(in the rows, 128 means zero)
Known rows, with every way that one mark hangs from another
q_44(q_88 q_262 q_705(q_227(q_974)) q_868): [ 52 123 150 132 169 126 185 171  79 216 159  73 153 117 184 119 131 131
 103 131 103  86 115 181 159 193]
q_734(q_262(q_44(q_705(q_227))) q_398): [143 166 136 123 100 104 123 105  80  59 116 116 119  97 152 108 109 221
 122 113 152 115 119 114 159 121]
q_398(q_44(q_88 q_262 q_705)): [111 146 115 125 151 134 167 113 136 155 131 100 149 121 180 116 123 152
 132 111 108 115 105 146 121 159]
q_262(q_44(q_88 q_868(q_227(q_705 q_974)))): [ 95 147 111 150 123 117 159 150 125 132 111 132 144 134 145 103 125 137
 186 140  86 119  86 139 154 160]
q_705(q_44 q_227): [115 208 129 150 132  46 111 121 154 109 123 114 154 188  88  94  94 164
 132  87 168 156  45 133 133 150]
q_974(q_227): [122 228  95 162 128 106 140 125 172  98  82 111 123 141 136 100  94 143
 197 113 125 137  84  98 114 150]
q_398(q_44(q_88 q_262 q_705(q_227(q_974)) q_868)): [ 91 133 135 132 179 131 175 137 118 184 129  93 157 121 164 122 118 141
 118 108 107 110  91 167 139 169]
q_262(q_44(q_88 q_705(q_227) q_868)): [ 62 137 130 141 136 112 153 147 115 158 125 124 155 126 157 107 108 157
 138 121 105 117  92 124 148 177]
q_734(q_398(q_44(q_88 q_262 q_705(q_227) q_868))): [113 144 129 111 156 135 147 114  88 127 140 116 137 111 158 122 116 189
 131 122 123 102 104 139 127 138]
q_868(q_227(q_705)): [148 166  88 151 107 105 135 124 150  96  94 126 123 161 103  88 139 126
 212 120  99 129  95 120 155 146]
q_974(q_44(q_868) q_227): [ 80 233 103 139 144 107 142 167 170 117  94  94 116 129 154 103  89 133
 208 135 106 133  73  84 113 178]
q_398(q_44(q_88 q_262 q_705 q_868)): [ 97 127 121 120 164 142 172 129 128 174 133 100 150 107 179 118 130 142
 126 117  99 103 106 149 133 169]
q_398(q_44(q_262)): [132 179 110 128 143 112 146  91 159 118 112 118 145 131 153  91 114 151
 155 107 126 143  83 140 117 149]
q_734(q_262(q_44(q_705)) q_398): [150 164 134 121  93 110 127 102  85  52 117 116 114  88 163 107 115 218
 130 121 143 112 127 112 158 119]
q_262(q_44(q_88 q_705 q_868(q_227(q_974)))): [ 80 128 122 157 133 129 157 162 118 154 121 122 154 126 165 108 124 135
 162 134  88 110 109 133 161 175]
q_887(q_262 q_398(q_44)): [161 158  96 109 120  68 164  84 216  93 134 137 143 127 123  87 128 164
 157  80 118 137  78 196  94 127]
q_227(q_705(q_44(q_262 q_868)) q_974): [136 185 148 132 122  76 186 126 129 105 124  82 120 143 125  98 121 103
 172 119 103 129  45 195 169 167]
q_705(q_44(q_262)): [120 197 118 128 111  70 133 116 156 108 149 103 149 163 144  86 117 142
 140 115 151 142  75 141 134 165]
q_44(q_262 q_868): [ 93 160 124 119 136 109 153 126 126 149 138 108 137 115 166  79 134 131
 148 138 114 119 105 146 144 179]
q_887(q_262(q_44(q_705(q_227))) q_398): [117 142 107 110 102  58 164 104 193 108 155 136 153 139 132  80 117 161
 142  86 124 138  85 185 120 159]
q_734(q_262 q_398): [176 192 129 127  99 102 119  94  91  41 104 116  99  86 147 105 125 223
 141 122 146 108 125 121 140  94]
q_44(q_88 q_262 q_705 q_868(q_227)): [ 65  95 111 127 149 152 172 179  97 209 163  87 153 119 193 116 159 118
 131 147  87  73 151 147 164 196]
q_887(q_262): [123 187 114 140 101  77 136 105 190  86 120 140 128 139 127  66 134 153
 155  97 113 131  93 153 120 133]
q_705(q_227): [114 206 126 157 137  71 119 108 138 116  98 128 137 157 102  86 100 172
 154  98 143 148  68 128 125 141]
q_887(q_398(q_44(q_262 q_705 q_868(q_227)))): [146 129 100 108 148 104 172 109 159 144 138 108 153 115 148 107 126 146
 158 109 117 126 100 171 124 164]

Rows
[ 90 150 162 158 164 104 153 148 110 162 112  98 141 117 130  99 114 135
 129 105 110 116  92 149 166 176] : q_44(q_705(q_227(q_974)) q_868)
[ 91 193 153 146 148 107 172 158 112 152 129  78 129 111 184 105 119 129
 165 143  89 115  92 173 138 173] : q_227(q_974(q_44(q_88 q_262 q_705 q_868)))
[ 87 189 121 134 134  62 133 138 132 146 156  97 162 187 125 109 107 161
 115 105 163 134  60 154 127 162] : q_705(q_44(q_88 q_262) q_227)
[153 153 121 118  95 112 129 114  86  50 109 124 109  94 141 106 126 202
 152 130 132 108 116 115 169 118] : q_734(q_262(q_44(q_868(q_227(q_705)))) q_398)
[ 92 129 108 131 143 133 184 169 101 176 143  93 137 130 166 112 157 111
 171 155  79  87 113 179 160 172] : q_44(q_88 q_262 q_868(q_227(q_705 q_974)))
[154 151  91 109 122  77 173  95 208 106 139 135 143 125 132  99 134 170
 153  87 110 124  83 202  88 121] : q_887(q_262 q_398(q_44(q_88)))
[171 159 129 122 122 129 137 102  87  69 110 105 111  77 163 132 126 225
 120 111 134  95 128 128 137  95] : q_734(q_262 q_398(q_44(q_88 q_705)))
[107 216 148 148 144  92 158 142 128 126 116  92 125 119 164  87 113 128
 181 141 101 134  77 167 136 166] : q_227(q_974(q_44(q_262 q_868)))
[ 58 152 114 115 142 126 154 181 119 175 154  83 137 124 193 107 136 132
 162 154  87 100 119 122 138 198] : q_974(q_44(q_88 q_262 q_705 q_868(q_227)))
[108 200  94 130 122 103 172 142 162 112 110  86 119 152 136 116 104 119
 186 117 114 123  64 121 134 171] : q_974(q_227(q_705(q_44(q_88 q_262 q_868))))
[152 151 106 105 138  93 173  88 163 129 137 108 148 114 155 104 116 161
 155 103 126 135  92 172 108 157] : q_887(q_398(q_44(q_262 q_705)))
[ 41 189 104 118 151 133 174 192 139 172 138  62 128 122 203 124 103 123
 170 148  96 103 103 103 122 210] : q_974(q_44(q_88 q_262 q_705 q_868) q_227)
[ 67 144 140 149 140 111 160 151 110 160 123 119 155 125 158 109 107 151
 141 122 101 119  89 140 153 175] : q_262(q_44(q_88 q_705(q_227(q_974)) q_868))
[128 180 144 131 124  84 193 135 120 119 129  79 121 141 136 110 127 109
 168 125  95 117  50 202 161 162] : q_227(q_705(q_44(q_88 q_262 q_868)) q_974)
[119 137 106 132 161 137 174 136 134 156 118 107 146 130 152 116 137 127
 165 124  91 111  90 166 140 154] : q_398(q_44(q_88 q_262 q_868(q_227(q_705 q_974))))
[ 93 142 122 147 111  95 149 139 174 115 130 136 149 140 138  72 132 125
 149 102  99 125 100 157 157 165] : q_887(q_262(q_44(q_705 q_868(q_227(q_974)))))
[149 168  90 149 105  93 131 131 158  93 107 119 131 175  97  92 137 122
 202 115 112 133  83 122 159 151] : q_868(q_227(q_705(q_44)))
[ 74 169 127 129 149  70 140 154 125 165 160  96 163 175 125 110 114 152
 108 110 152 123  61 158 140 172] : q_705(q_44(q_88 q_262 q_868) q_227)
[139 145 105 107 147  94 177 101 151 148 143 104 152 120 154 118 115 171
 144 103 125 126  90 181 102 152] : q_887(q_398(q_44(q_88 q_262 q_705(q_227))))
[139 151 139 118 103 115 131 113  79  65 118 116 115  78 163 108 119 210
 124 125 137 104 129 114 166 125] : q_734(q_262(q_44(q_705 q_868)) q_398)
[120 129 119 156 171 145 162 146 134 160 104 110 149 117 148 125 132 138
 153 112  87 105 103 147 142 148] : q_398(q_44(q_88 q_705 q_868(q_227(q_974))))
[158 182 125 124  89 103 121  96  91  38 109 127 111  92 154 102 114 223
 142 124 147 119 116 113 147 107] : q_734(q_262(q_44) q_398)
[163 160 131 123 129 122 134 104  83  76 109 104 115  87 151 133 120 228
 113 104 142  98 121 131 140  97] : q_734(q_262 q_398(q_44(q_88 q_705(q_227))))
[144 152 111 119 143 136 141 111 106  92 115 134 120 115 131 123 125 184
 175 127 105 105  95 131 125 113] : q_734(q_398(q_44(q_88 q_868(q_227(q_705)))))
[102 219 150 164 155  70 134 136 127 127  97 108 134 149 110  91  94 155
 164 110 128 147  55 153 133 151] : q_705(q_227(q_974(q_44(q_868))))
[105 176 125 123 126  79 139 132 149 127 151 102 150 150 143  88 125 132
 135 121 141 131  76 144 145 175] : q_705(q_44(q_262 q_868))
